What can hang from each mark:
naro: gipanit nura sidu
gipanit: nura sidu
nura: kulof sidu
kulof: nura sidu tini
sidu: gipanit tini

Each row was made from one small tree. Brackets hold a mark, then the marks that hang from it, in alphabetical order. Every link used is in the known rows. Write each row's tree.
Known rows:
[sidu tini]: [ -6.8  -1.4 -16.7 -62.9 -26.8  19.0 -16.0   2.9 -22.9  -6.5  24.5  40.1
   0.9 -20.1  12.4   7.5 -27.0 -14.3  -9.0  -5.9 -16.9]
[gipanit nura [sidu tini]]: [-10.7   2.9   1.5 -34.9 -45.5  -0.6   7.8  14.5  -3.9 -14.7 -40.5  46.9
   8.5  -2.0 -11.8  -6.5  11.6   5.6  -8.0 -17.1 -20.5]
[gipanit [nura kulof] [sidu tini]]: [  0.9   9.0  -2.1 -25.9 -19.4 -27.2  12.6   9.4  -0.1  40.7 -30.5  49.4
  17.9 -15.2 -10.7  -6.0  16.0   1.8   0.8  -6.6 -34.9]
[kulof nura [sidu gipanit tini]]: [ 14.7  35.1  -3.3 -69.5  -4.2  20.4  26.8  -9.4 -24.6 -13.1  -1.8  46.9
   7.3  23.3  30.5  -0.7 -70.2 -32.5   6.8  23.2   7.2]
[naro gipanit nura [sidu tini]]: [  1.2  -4.2 -31.3  21.9   2.0  12.4 -42.2  17.1 -11.5 -37.2  -4.1 -26.6
 -22.5  -4.5  15.6  20.3 -16.4 -11.4   5.3  -3.0 -14.8]
[sidu [gipanit nura] tini]: [ -9.9  38.3 -21.0 -47.6 -34.5  -5.1  12.7   5.7  -7.7  -7.3 -28.6  29.8
  -0.3   6.2  -6.4  -9.2 -31.6  -8.6  -8.6   1.3  -0.9]
[naro nura]: [-45.2  31.4 -30.7 -35.7 -23.8  20.9 -40.1  17.1  -0.5 -27.0  20.3 -20.7
 -20.9 -26.3  20.4   5.2 -41.1 -15.9 -13.2   4.1 -13.0]
[gipanit [nura [kulof tini]] sidu]: [-25.3   2.4  -1.7 -22.3 -20.1 -44.7   2.6  20.7   8.2  46.6 -39.3  26.8
  -6.3  -3.1 -11.5 -26.0  19.2 -13.0  10.5  -7.8 -28.3]
[nura [kulof tini]]: [-21.6  -4.3 -19.8 -53.5  -5.7 -26.0 -26.1  11.3 -10.9  52.2  23.2  21.8
 -12.8 -22.9  13.8 -13.7 -18.8 -33.9   9.5   1.7 -25.9]
[sidu gipanit]: [-40.0  29.0 -30.5 -53.2 -18.2  10.1  10.1  -3.2  -3.3 -18.2 -16.2  28.7
 -21.7 -11.4   4.8   4.3 -51.3 -15.7 -17.6   9.2   6.6]
[kulof nura tini]: [-26.5  -6.8  -5.4 -80.0 -18.5   9.6 -26.1  16.4 -17.0   3.4  22.6  31.1
   3.1  -3.5  27.7 -22.3 -41.9 -39.9  11.0   2.2   0.3]
[kulof [nura [sidu gipanit tini]]]: [ 16.7  42.3 -15.3 -58.1  11.8  -2.7 -15.7  -8.8 -14.8 -27.8  24.9  58.2
  20.9  15.3   6.7   9.8 -75.5 -34.0  -9.3  14.0   3.9]
[naro [gipanit [nura kulof]] [sidu tini]]: [ 19.8  -8.7 -26.2   7.2  35.1 -39.8  17.4   1.4  -0.3  46.7 -17.6 -17.3
  -7.1  -0.1  -0.5  13.6   6.2   6.9  20.2   3.8 -31.2]
[gipanit [nura kulof] sidu]: [-27.2  14.7  -7.7 -25.5  -6.4 -33.2  21.8   6.5  18.1  42.5 -41.5  25.6
   0.8 -18.9  -8.7  -4.9   7.4   7.9  -1.8   0.4 -28.2]
[kulof [sidu gipanit] tini]: [-20.3  24.5 -15.0 -42.0 -13.6  -7.7  10.2   4.9 -13.9 -17.8 -14.8   9.5
 -41.7  25.6  16.7 -15.4 -49.8 -37.5   3.2  11.4   3.9]
[naro gipanit [nura kulof [sidu tini]]]: [ 46.8  18.3 -31.6  26.5  38.1 -37.6 -51.1  -2.4  -7.2  38.3  27.5  -8.1
  -9.5 -12.7  -0.3  23.3 -56.2 -22.3  -4.8  14.3 -31.9]
[sidu [gipanit nura]]: [-39.0  42.9 -27.5 -45.3 -20.4 -10.3  29.0   2.4   9.2  -7.6 -33.2   5.9
 -18.6   3.0  -3.2  -4.4 -39.1  -3.6 -11.5   7.4   6.1]
[naro [nura kulof] [sidu gipanit tini]]: [-16.8  50.3 -42.8   4.0  -4.9  -5.1 -46.7  16.1  -4.7 -23.1  13.5  -5.9
   3.8 -10.7  14.9  12.9 -14.8 -27.0   6.0  11.2 -20.7]
[kulof nura [sidu gipanit] tini]: [-13.0  26.2  -1.8 -64.8  -2.6   1.1  10.5   5.6 -15.5 -11.5 -10.6  23.9
 -20.8  32.4  30.8 -21.1 -67.3 -47.9  14.5  20.3  13.3]
[nura [kulof tini] [sidu gipanit]]: [ -5.2  41.3 -30.9 -26.6  22.6 -54.6 -33.6  -3.1  -0.7  24.7  12.6  24.9
 -18.0   2.0  -8.0  -1.9 -46.7 -44.2  -4.7  13.7 -16.3]

Write each row's tree:
[-49.7  42.1 -36.5 -29.2  -0.5  -9.8  22.7   9.1  16.4 -48.3 -40.0 -25.2
 -20.6  10.5  -1.7   5.0 -10.4   2.4  -1.5   4.0   0.1]  [naro [sidu [gipanit nura]]]
[ -5.6  31.0 -17.7 -34.6   8.5 -33.9  11.1  -2.6 -10.2  45.0  -6.9  13.5
 -32.0  11.6  14.3 -13.3 -44.3 -42.2  11.3  22.3 -11.9]  [nura [kulof [sidu gipanit] tini]]
[ 12.4  39.4 -28.4 -37.1   1.3 -11.2 -21.6  -8.2 -13.5 -33.9  12.3  44.5
  -2.3   3.2  -9.5  17.1 -60.1 -23.9 -21.9   4.9  -6.6]  [nura [sidu gipanit tini]]
[ -4.6   6.5 -11.4 -46.5  13.4 -29.2  -3.0   2.4 -12.0  50.1  19.3  -1.4
 -30.7  -4.0  24.8 -12.4 -32.2 -31.6  17.0  13.3 -32.4]  [nura [kulof sidu tini]]
[ 26.1  37.5 -21.9 -37.0  28.2 -50.3 -14.6  -3.9   1.4  41.1  30.1  12.3
   9.7  -7.7 -10.4  10.8 -29.6  -6.9  -2.2   7.7 -41.5]  [gipanit [nura kulof [sidu tini]]]
[  1.0 -25.3  -0.4  11.8  -0.6 -59.5  15.7  13.1   8.3  76.7 -72.7  17.6
 -20.7   8.2 -18.4 -20.6   9.7  -9.2  11.8  -5.0 -20.7]  [naro [gipanit [nura [kulof tini]] sidu]]
[  3.1  61.7 -35.1  -9.2  -7.2  -2.7 -57.6   8.3  -7.5 -53.4  19.7   9.3
  -4.1   3.7  -1.8  13.4 -62.2 -33.2 -21.8   8.8  -6.9]  [naro [nura [sidu gipanit tini]]]
[ 51.8   5.6  -8.3  -7.2  35.7 -44.2  44.0 -13.2  -8.5  88.5 -21.0  -6.4
 -20.5  11.3   6.3   2.4 -35.2   1.4  19.0  15.6 -30.3]  [naro [gipanit [nura [kulof [sidu tini]]]]]
[-58.1  52.9 -45.9  -4.8 -11.3  16.4 -32.8  19.9   8.3 -78.2  -3.2 -34.1
 -27.0  -0.8  15.1   7.2 -28.2 -18.3  -8.1   8.2   0.8]  [naro nura [sidu gipanit]]
[-22.9  22.4 -31.4 -35.5 -14.2  12.1  -9.8   6.7 -14.2 -58.1  -6.2  26.4
  -5.8   0.6   7.6  14.7 -15.0 -17.0  -2.3   0.8  -2.5]  [naro [sidu gipanit tini]]
[-13.4  30.1 -36.4  -8.6   0.4  -1.0 -61.3  20.7  -7.4 -13.2  43.4 -16.2
   5.1 -26.6  23.1  13.7  -2.6 -20.5  11.7   4.5 -38.3]  [naro [nura kulof] [sidu tini]]
[-12.7  -7.8 -34.9  34.1  22.6 -32.3 -51.5  25.1   0.4  22.3   0.9 -48.9
 -36.7  -3.8  15.6  -2.3  -5.6 -29.4  22.7   3.6 -23.8]  [naro gipanit [nura [kulof tini]] sidu]
[ 26.4  22.4 -26.3 -41.1  26.0 -31.9 -31.4  -9.9 -11.8  30.7  53.4  37.1
  10.1 -23.8  -0.3  19.5 -40.9 -18.6  -8.5   9.3 -39.6]  [nura kulof [sidu tini]]
[ 12.6  31.4 -17.8 -43.4   6.1 -26.9 -13.7   1.4  -1.6 -16.5  18.6   6.3
   2.6   1.6 -11.6   9.8 -34.4  -5.1 -10.4  -2.8 -24.4]  [gipanit [nura [sidu tini]]]
[ 18.5 -40.5   0.5  -0.5 -16.0   5.8  15.7   0.0 -17.6   4.3 -51.4  61.9
  -9.6  -5.2 -10.3  10.8 -10.7  -2.3 -11.0 -13.3  -9.1]  [naro [gipanit [sidu tini]]]
[ -2.8  45.0 -29.4 -35.5  41.7 -56.2  -4.6  -8.3  18.6  41.6  21.4 -14.4
  -7.6 -13.6  -7.7  10.0 -38.1  -0.7  -6.2  12.8 -34.7]  [gipanit [nura kulof sidu]]
[ -9.9  32.2 -15.7 -53.4  11.7 -21.3 -29.7   5.7  -6.9 -23.3  14.4  36.9
  -1.7  21.2   6.2  -9.9 -70.0 -50.5  -0.3  12.4   9.9]  [kulof [nura [sidu gipanit]] tini]
[ 16.8  24.2 -37.5  25.1  55.9 -41.6 -41.3  -4.5   9.9  37.0  22.4 -28.2
 -26.0 -15.9   2.3  23.2 -62.8 -17.6  -9.2  19.7 -27.3]  [naro gipanit [nura kulof sidu]]
[ 21.7  30.5  -9.5 -44.4  14.6 -29.5  26.4  -3.5  -8.1  59.4   4.2  -2.5
  -4.1   1.6  12.9  -2.0 -29.2  -4.8  14.0  13.3 -38.7]  [gipanit [nura [kulof [sidu tini]]]]
[ 22.8  10.2 -15.2  -8.3  48.4 -47.2  54.2 -15.4   8.5  85.6 -35.5 -34.9
 -38.9   4.6   9.4   2.9 -43.5   6.4  12.4  21.5 -24.1]  [naro [gipanit [nura [kulof sidu]]]]
[  5.8  17.2 -34.4  17.9  34.2 -15.6 -44.3   1.4   7.0 -18.4   4.5 -34.6
 -37.6  -3.4   2.0  21.7 -66.7 -15.8 -19.2   8.0 -12.8]  [naro gipanit [nura sidu]]
[-21.4  52.3 -18.0 -41.1   3.8 -12.8  50.7  -5.1   8.3 -10.5 -42.2 -17.5
 -32.3  24.2   5.1  -3.5 -50.9  -3.1  -5.1  17.1   2.1]  [kulof [sidu [gipanit nura]]]
[  4.4  -0.6 -22.6 -12.5  28.2 -44.0  34.0  -8.0   9.5  85.8 -31.4 -13.0
 -21.2 -13.8   0.9   0.6 -31.4   6.6   5.1  11.8 -19.3]  [naro [gipanit [nura kulof]]]
[ 19.3   9.4 -30.5  29.3  36.8 -56.9 -64.3   9.4   1.9  45.2  19.4 -34.2
 -33.4  -1.1   0.1   1.8 -51.4 -40.2   3.5  12.6 -26.8]  [naro gipanit [nura [kulof tini] sidu]]
[ 14.1  -1.2 -34.9  27.2  22.9 -13.8 -43.2  11.8  -9.1  20.8  13.2 -25.6
 -10.3 -13.3  19.1  18.4 -11.4 -14.1  14.3   5.9 -30.3]  [naro gipanit [nura kulof] [sidu tini]]
